Each row was made from one small tree. Brackets hold a mark, then the marks that hang from it, in the order of their numbers. Every link used is in the known rows. Write each row's tree.
Known rows
{j171 {j883 j356} j897}: [-10.7 -17.9  29.2 -43.4   3.3  11.6   0.2   1.3  11.1   9.2  24.6  17.1
 -18.5  -6.9 -17.8   2.1  46.4  -3.8  18.0  -5.6  18.4  -8.2  25.3 -15.0
  26.6  -5.3   0.5  -4.0]
{j171 j883 j980}: [ -5.2   3.4  20.8  -0.8   4.6  -3.2  -2.1  -3.6   3.5  -1.2  34.1  13.8
   1.2 -12.8 -29.7   9.8  62.2 -17.4  10.9   5.6  14.9  -6.8  -7.3 -13.7
  25.2  -9.3  -8.7  14.6]
{j171 j980}: [-11.8  -8.2   4.1  10.3  -0.8  -2.2  -0.7   1.7   7.9  -6.1  16.7  11.0
  -4.1  -3.6  -5.9  14.0  34.0 -19.7  20.8   4.1  13.1  -7.6  -0.1  -8.3
   5.3 -11.0 -12.1  14.2]
{j356 {j171 j980} {j897 j500}}: [ -2.1 -39.6  16.3  10.2  -6.2   6.9  13.4  -1.3  12.9  -8.4 -17.9  24.0
 -30.0 -19.6  -2.5  11.3  22.3  23.4  27.5   0.0  16.2  -9.0 -10.4  12.4
 -21.8  -7.0   6.8  16.6]
{j356 j171 {j980 j500}}: [ -7.2  -6.7  18.2  18.3  -7.1   7.2   2.2  -6.8   3.0  -3.9 -39.5  33.6
 -24.9  19.8 -26.5  11.4  -9.0  10.5  41.6  -6.3  32.1 -11.4   1.6  15.6
  -2.0 -18.7  -2.1   7.9]
{j171 {j883 j356}}: [-26.0 -13.7  24.4 -29.6  -9.7   6.8   2.7  -3.6   6.3   5.7  42.8  16.9
 -11.5   2.4 -17.1  -0.3  33.3 -17.0  24.5  -0.5  19.5  -7.1  22.3  -8.3
  36.5  -9.7  -6.7  -2.3]
{j980 {j500 {j171 {j883 j356} j897}}}: [-12.4   4.5  -2.5 -24.7  -9.2  -0.3 -10.7   5.4  17.4   0.8 -12.7  14.6
   3.8   1.7 -17.0 -10.2  11.9  -8.5  31.0  -4.9  12.3  -7.2  24.2  -1.3
  -0.6  -6.9 -13.2  -6.4]
{j877 {j500 {j171 j897}}}: [-12.9 -21.4  -8.7 -12.6  -0.6  -9.0 -10.0   7.9   9.5  -5.7 -39.5  15.2
   4.0  16.7   3.6  -5.6   2.2  -7.0  27.5   1.2  13.5  -0.8  17.2   7.0
 -19.8 -24.8 -14.3  -7.1]
{j356 j897 {j980 {j500 {j171 j883}}}}: [ -6.6   1.0  10.7   8.9  -4.0   0.6   0.9   4.7   8.1  -7.1 -49.9  33.4
 -40.8   2.7 -37.6   1.2   5.0  12.0  39.4  -8.7  25.8 -14.3  -3.8  12.3
  -5.1   2.6  -9.2   6.1]
{j897 {j500 {j171 {j883 j356} j980}}}: [-11.2 -16.7 -16.1 -17.7 -19.5   3.4  -1.5   1.2  21.9   1.8  23.0   8.6
  -9.5  -9.9  -7.6  -8.3  25.9 -14.5  18.3   7.9  -0.8  -3.2   8.2  -9.2
  17.1  -0.3 -17.1   0.3]
{j980 {j500 j171}}: [-23.4   8.0 -23.2   0.5 -11.2  -6.9 -10.6   5.1  15.5  -6.1 -21.9   9.8
  12.1  12.0  -6.2  -5.5 -12.7 -15.0  36.5  -2.5  11.1  -6.3  13.4   5.2
 -10.9 -13.9 -20.7   0.9]
{j980 j500}: [-21.4   8.3  -9.0   9.9  -4.5  12.3  -4.3   3.9   6.0  -3.9  -7.8  13.5
  11.9   2.7 -10.7  -3.7  -8.5 -10.1  31.5  -4.7  14.8  -4.6  10.9  -3.4
  -9.6 -24.5 -10.4  15.3]
{j500 {j171 j883}}: [-22.5  -2.3  -8.4 -20.9  -5.5 -22.4  -8.6  -3.8  16.0  -0.3   5.3   7.4
   0.8  13.9 -13.4   3.7  25.8 -20.2  25.7   2.7  13.8  -7.5   4.7   0.5
  24.4  -3.8 -19.0 -12.3]
{j877 j171}: [-33.7 -19.1  -3.6   9.8  -1.5   1.5   6.4   1.3   9.1  -8.3  -3.0   5.4
  -3.9  18.4   3.4   0.4   2.6 -18.8  33.0   3.8  28.9  -2.4   6.8   5.8
  -3.3 -25.5  -8.8  -1.1]
{j883 j171}: [-27.6 -29.1  -3.4  -7.5 -12.8  -8.9  -3.8   1.4   9.2   0.1   2.7  23.1
  -4.2  18.6   8.4  21.8  19.9 -22.6  43.7  -3.9  19.3 -11.7  19.0   5.2
  14.2 -15.5 -10.4  15.8]
{j356 {j171 j883 {j980 j500}} j897}: [  0.3 -10.2  42.5   5.9  -0.1  -4.2   6.9  -4.1   2.4  -8.6 -19.7  31.0
 -14.8 -16.9 -30.3  10.0  42.9  19.7  28.0  -3.1  26.3 -12.5  -9.5  16.3
 -14.2  -7.7   8.0  16.1]
{j877 {j356 j171 j897 j980} j500}: [ -8.0 -34.4  53.6  24.2  -3.7  11.7  13.8   1.2 -10.9 -23.7 -76.5  32.9
 -47.9  34.7  -7.8  -0.1   6.1  25.6  43.0   3.6  40.6  -8.8  -1.8  24.6
 -32.4 -35.8   7.8  -8.3]
{j171 j897 j980}: [  4.0 -13.9   7.9  -1.8  12.6   2.7  -3.1   6.8  14.1  -3.1  -0.7  11.9
 -10.0 -12.7  -7.3  16.4  46.4  -6.2  14.2  -0.9  11.8  -9.2   2.1 -15.7
  -7.9  -6.9  -3.8  12.4]
{j877 {j171 j897 j980} j356}: [-10.3 -18.6  23.8  19.0   5.7  10.5   9.9   6.9   7.8 -22.4 -28.8  -1.4
 -21.6  17.3   5.8   1.0  44.4  -7.7  27.4  11.6  30.3  -7.1  -1.2  -3.9
 -25.1 -26.7  -0.4 -12.0]
{j877 {j500 {j171 j883 j897}}}: [ -8.4 -15.0   2.6 -17.9   1.9 -10.9 -10.4   4.6   5.7  -2.6 -29.7  16.8
   8.4  11.9 -10.9  -7.8  19.9  -4.9  20.2   1.9  14.2  -0.1  12.6   2.5
  -6.5 -22.9 -11.6  -6.7]
{j500 {j171 j980}}: [-16.3  -8.8 -17.3  -5.7  -9.4 -23.5  -8.3   1.6  20.5  -7.7  -1.0   6.6
  -4.9   9.5   0.5  10.6  23.6 -27.0  28.7   5.8   8.8  -9.1   4.7   3.2
   1.9  -0.4 -23.6  -5.2]
{j171 j897}: [-11.2 -19.5   0.4 -14.9  11.9   7.0  -2.5   4.9  14.1   1.8  -8.4  10.4
  -8.8  -1.6  -2.0  11.7  21.4  -0.8  20.6  -6.3  15.4  -8.0  10.0 -13.4
  -1.0 -14.1  -1.5   3.6]

Which tree is each row?
[-18.4 -12.0  -1.4 -11.2  -5.6 -13.2  -9.3   1.3   2.9  -4.8 -18.6  17.5
  11.9  18.2 -10.1  -9.9  12.0 -15.0  24.3   4.5  15.2   0.5  10.9   7.7
   0.7 -25.1 -17.4  -5.2] => {j877 {j500 {j171 j883}}}
[ -4.8 -20.6  28.7  14.1  -3.6  -2.6   7.5   0.1   6.8 -12.6 -32.5  29.0
 -19.5 -11.1 -12.3  13.0  20.5  18.2  36.5  -4.4  24.7 -12.3  -2.9  20.5
 -31.0  -9.5   5.1  16.3] => {j356 {j171 {j980 j500}} j897}
[  7.7   2.9   4.1   7.0   9.4  11.1  -6.6  10.2  11.5  -4.4 -16.6  14.5
   2.5 -19.3 -14.9   6.0  34.2  -1.5  17.6  -3.4  10.4  -7.8   4.7 -13.8
 -21.8 -12.2  -4.4  20.5] => {j171 j897 {j980 j500}}
[  1.4 -15.4   3.4 -19.4  11.5  20.5  -0.5   1.4  13.4   9.5  10.8   9.8
  -3.1 -21.7 -21.7  -1.7  39.9  11.0   4.6  -2.5   8.2  -2.7  -2.7 -25.4
  16.2 -12.6   2.9  10.0] => {j171 j883 {j897 j500}}
[ 11.5 -22.9  23.9  -8.6   5.8   6.2   2.2  -7.3  11.8   2.7   0.0  18.3
  -6.9 -19.6 -21.7  11.8  54.1  14.4   9.9   2.1  13.0  -6.6  -8.6  -7.3
   4.3 -11.4   7.3   9.2] => {j356 {j171 j883 {j897 j500} j980}}
[ -3.5 -13.0   8.5 -36.8  -6.9 -16.3  -8.1   2.6  22.2   0.5   9.4  13.1
 -16.5  -3.0 -13.1   5.2  54.8 -17.4  21.6   2.3  10.2 -10.3  19.5  -4.1
  15.7   8.5 -15.7 -13.4] => {j500 {j171 {j883 j356} j897 j980}}
[-23.9 -37.7  15.1 -22.8 -30.4  -4.3  -0.4   4.5  12.9  -0.9  26.8  29.2
 -24.0  11.1  12.4  17.0  38.8 -33.2  48.2  -0.5  17.5 -13.8  39.9   8.9
  15.5  -3.5 -12.2  12.8] => {j883 {j171 j980} j356}
[-20.9 -24.9  23.8 -28.1 -10.9  16.9   9.5   0.5   8.7   4.1  29.8  20.7
 -26.3 -13.2 -15.5  -6.5  29.2   0.7  23.5  -2.1  15.0  -7.0  16.0  -5.1
  22.0  -3.8   0.0   4.6] => {j171 {j883 {j356 {j897 j500}}}}
[ -2.2   0.4  28.7   6.8  -2.5  -3.2  -0.6  -9.6   2.1  -3.9   3.5  22.9
   6.9  -5.2 -28.7   9.2  41.6  -0.2  22.0   1.8  22.0  -7.6  -4.5   5.3
   5.4 -17.8  -1.2  12.5] => {j356 {j171 j883 {j980 j500}}}
[-19.8 -39.3   4.4 -16.6 -24.6  15.9  10.9   6.4  19.2  -1.6 -12.2  27.8
 -64.4   3.4  -4.1  -2.5  -5.7   2.9  42.9  -4.3  16.7 -11.5  24.3   9.8
   4.1   6.9  -8.3  -5.2] => {j883 {j356 {j897 {j500 j171}} j980}}
[-33.4 -52.3  19.3 -30.8 -27.1  -0.8   6.4   7.0  13.0  -1.1   4.5  35.2
 -39.6  11.5  15.6  14.5  19.2 -13.8  57.5  -9.2  23.9 -16.3  43.0  19.2
   6.3  -0.6  -3.6   7.9] => {j883 j171 {j356 j897}}
[ -4.9   2.9  36.5  21.3   7.5  22.8   8.4   3.0  -0.1 -16.2 -49.9  12.4
 -31.5  24.6 -29.8  -9.9  31.2   7.6  30.5   4.7  41.5  -8.3  -4.7  -4.1
  -9.6 -29.2   3.0 -12.0] => {j877 {j171 j883 j897} {j356 {j980 j500}}}
[-11.4   0.4  -2.3 -12.4  -5.9 -26.0  -8.7  -2.3  15.9  -3.7  11.4   9.0
   1.0   3.8 -18.2   7.5  45.5 -25.5  20.5   6.4  11.0  -8.6  -0.9  -2.1
  21.0   1.1 -21.6  -5.7] => {j500 {j171 j883 j980}}
[ -8.1 -21.2  -4.6  -3.2  -5.5   0.1   5.3   4.9  17.4  -5.1  -8.2  15.2
 -23.2 -19.3 -11.8  -0.3  25.6   6.7  21.6   0.7   6.8  -7.3  -8.2   0.4
  -4.6   3.1  -7.3   7.7] => {j356 {j897 {j500 {j171 j883 j980}}}}
[-19.6 -42.9  36.7 -19.2 -18.6   1.5  12.9   0.5  12.1  -6.9   4.5  28.6
 -42.2  -1.6   3.9  11.6  23.5   2.1  41.2  -2.6  25.3 -13.3  25.4  19.2
  -6.1  -1.0   2.1  -0.5] => {j883 {j356 {j171 j980} j897}}
[-15.6 -23.5  -8.2  -9.7  -5.2   2.4   5.4   4.6  17.2  -3.0 -12.5  14.3
 -21.9 -13.3  -8.3  -2.9  12.7  10.2  24.5  -1.7   8.2  -6.7  -4.2   1.0
  -1.5   0.4  -5.6   3.5] => {j356 {j897 {j500 {j171 j883}}}}
[ -8.5  12.4  -9.9 -12.2  -0.3  -4.5 -12.7   4.5  15.2  -1.1 -22.9  12.7
  12.5   0.7 -21.3  -5.4  14.1  -4.0  25.8  -4.4  12.3  -6.8  10.6  -4.0
  -4.7 -10.3 -13.5  -1.0] => {j980 {j500 {j171 j883 j897}}}
[ -8.1 -28.9  15.5 -23.9 -22.5   5.8  -5.1  11.2  15.8   0.6   1.4  32.3
 -19.7  -0.2   4.8  10.8  38.7 -18.5  46.3  -6.5  15.4 -13.7  44.8   3.7
  -5.3  -3.7  -6.4  16.8] => {j883 {j171 j897 {j980 j500}} j356}
[  1.3 -34.0  -7.5  -4.6  -6.2   4.1  -4.8   7.4  16.9   1.6  -4.9  22.2
 -10.1  -8.1   4.5  19.9  44.0  -8.6  28.2  -1.8   7.4 -10.2   9.8  -8.4
  -1.5  -8.3  -4.3  25.8] => {j883 {j171 {j897 j500} j980}}
[-16.4  -6.1   4.7 -26.2 -17.3 -20.4  -6.6  -1.3  18.4  -2.5  23.6  12.1
 -10.8   5.1 -12.1   2.8  45.0 -29.3  26.5   6.5  10.9  -9.3  16.6   1.0
  25.4   5.4 -21.2 -12.2] => {j500 {j171 {j883 j356} j980}}
[ -1.5  20.5  16.8   9.7   1.3   4.2  -5.3  -0.2   1.1  -2.9  18.9  17.2
  14.1 -17.2 -36.6  -0.1  49.0 -13.2  13.5   3.1  14.3  -5.4  -5.7 -12.8
  11.1 -13.5  -9.5  21.9] => {j171 j883 {j980 j500}}
[  2.3 -24.6  19.3 -29.4  -2.0  30.1   4.3   1.7  13.8  12.0  13.0  22.9
 -37.6 -14.7 -28.1  -4.1  35.7   9.1  14.5  -4.3  13.5  -6.5  15.1 -21.0
  27.2  -2.6   2.5   2.7] => {j171 {j883 {j356 j980}} {j897 j500}}
[-16.9 -11.9 -26.8 -12.1 -10.9   1.6  -3.2  -2.0  20.0   3.0   8.7   4.6
   0.9  -2.3  -7.5  -7.6  10.6  -8.5  17.8   4.8   1.6  -1.6  -1.2 -10.1
  17.4  -8.7 -15.3  -1.1] => {j897 {j500 {j171 j883}}}
[ -6.0 -22.7  12.1  21.3   2.0  22.7  12.6   8.0  11.9 -20.3 -27.2  -3.4
 -21.4   7.6   8.1  -6.5  37.0  -0.1  22.1  13.8  22.7  -3.7  -6.4  -9.8
 -28.6 -27.9   1.3  -7.0] => {j877 {j171 {j897 j500} j980} j356}
[ -0.2 -14.9   2.4  -0.7  -4.7  -2.8  -9.5   9.1  11.5  -2.0 -17.3  26.6
   1.0  -2.6  -3.9  19.5  41.2 -12.2  36.7  -6.0  14.7 -12.6  15.9  -1.6
 -11.5 -11.3  -6.9  28.2] => {j883 {j171 j897 {j980 j500}}}
[ -8.6 -35.1  24.4  -5.5  -2.4   8.4  13.7  -6.4   7.8  -1.0 -12.0  25.2
 -23.4 -15.0 -16.6   5.3  23.7  29.9  23.5  -3.0  19.9  -7.7 -11.1  10.1
   0.1  -9.9  11.4   8.7] => {j356 {j171 j883} {j897 j500}}
[  4.3 -21.4  57.4  11.0   3.8  13.5   5.3  -3.1 -11.2 -14.5 -61.4  27.6
 -30.2  32.2 -22.4  -1.5  30.9  20.7  28.0   5.2  37.4  -6.1  -0.9   7.3
 -10.8 -39.6   7.7 -13.1] => {j877 {j356 {j171 j883 j897} j980} j500}
[-16.1 -13.2  44.6  23.0   2.1   5.7  17.3   3.4  -0.3 -25.2 -19.7   7.0
 -29.8   9.5 -13.1  -3.6  57.9  -1.5  27.7  12.4  35.8  -8.9 -13.5   5.0
 -14.2 -19.7   1.7  -8.1] => {j877 {j171 j883 j980} {j356 j897}}
[-13.2 -14.6  10.9 -14.2 -15.0 -12.0  -7.2   3.6   4.3  -6.2  -4.6  20.3
   0.1  10.7  -9.1 -10.7  26.1 -21.4  25.8   7.7  13.5  -0.5  20.0   8.6
   0.7 -17.4 -18.9  -4.6] => {j877 {j500 {j171 {j883 j356} j980}}}
[  1.4  -3.1   0.6 -21.9   4.4 -21.2 -11.1   1.2  19.7  -1.6  -5.0   8.7
  -3.9  -5.1 -18.0   9.8  56.5 -13.1  15.3   2.5   8.9  -9.6   0.9  -7.7
  12.7   4.6 -15.1  -7.9] => {j500 {j171 j883 j897 j980}}
[-16.4 -20.4  34.7  15.9  -6.0   8.8  10.4  -7.1   1.1 -15.3 -35.9  17.5
 -41.6  38.2  -6.5  13.6  14.9   5.2  39.5   4.7  36.0 -13.6  -2.9   7.4
   1.8 -25.1   0.8 -14.7] => {j877 {j356 j171 j980}}
[ -9.1  -6.1  14.8  19.5   0.1  16.0   6.4   7.2   3.5  -8.1 -47.6  34.4
 -43.7   0.7 -29.8   4.9  -6.3  15.5  40.6 -10.9  28.4 -13.5  -1.1   8.2
 -14.7  -6.3  -2.0  17.8] => {j356 j897 {j980 j500}}
[ -9.6 -16.1   7.3 -38.6  -6.1 -10.7  -6.4   0.8  20.7   4.0  -7.8  18.0
 -30.9  11.6 -19.0   4.0  31.8 -10.5  29.1  -3.1  17.0 -11.7  21.8  -1.8
  25.2   6.1 -13.7 -20.1] => {j500 {j171 {j883 {j356 j980}} j897}}
[ -3.3 -29.4   6.0  -8.1  -2.3  -8.8  -7.0   6.4  13.2  -1.2  -7.2  24.5
 -10.2   0.6   3.0  27.9  51.7 -15.1  34.3  -4.1  15.7 -13.8  14.2  -2.7
   1.0  -7.2  -6.5  21.0] => {j883 {j171 j897 j980}}
[-19.1 -27.2  35.1  14.6  -7.4   7.9   6.9  -1.6  -8.5 -19.9 -42.8  15.5
  -5.7  36.9   8.9  -5.7   6.7   4.7  34.5   9.8  30.3  -2.4   6.9  13.6
 -25.2 -49.2   1.8 -12.0] => {j877 {j356 j171} j500}
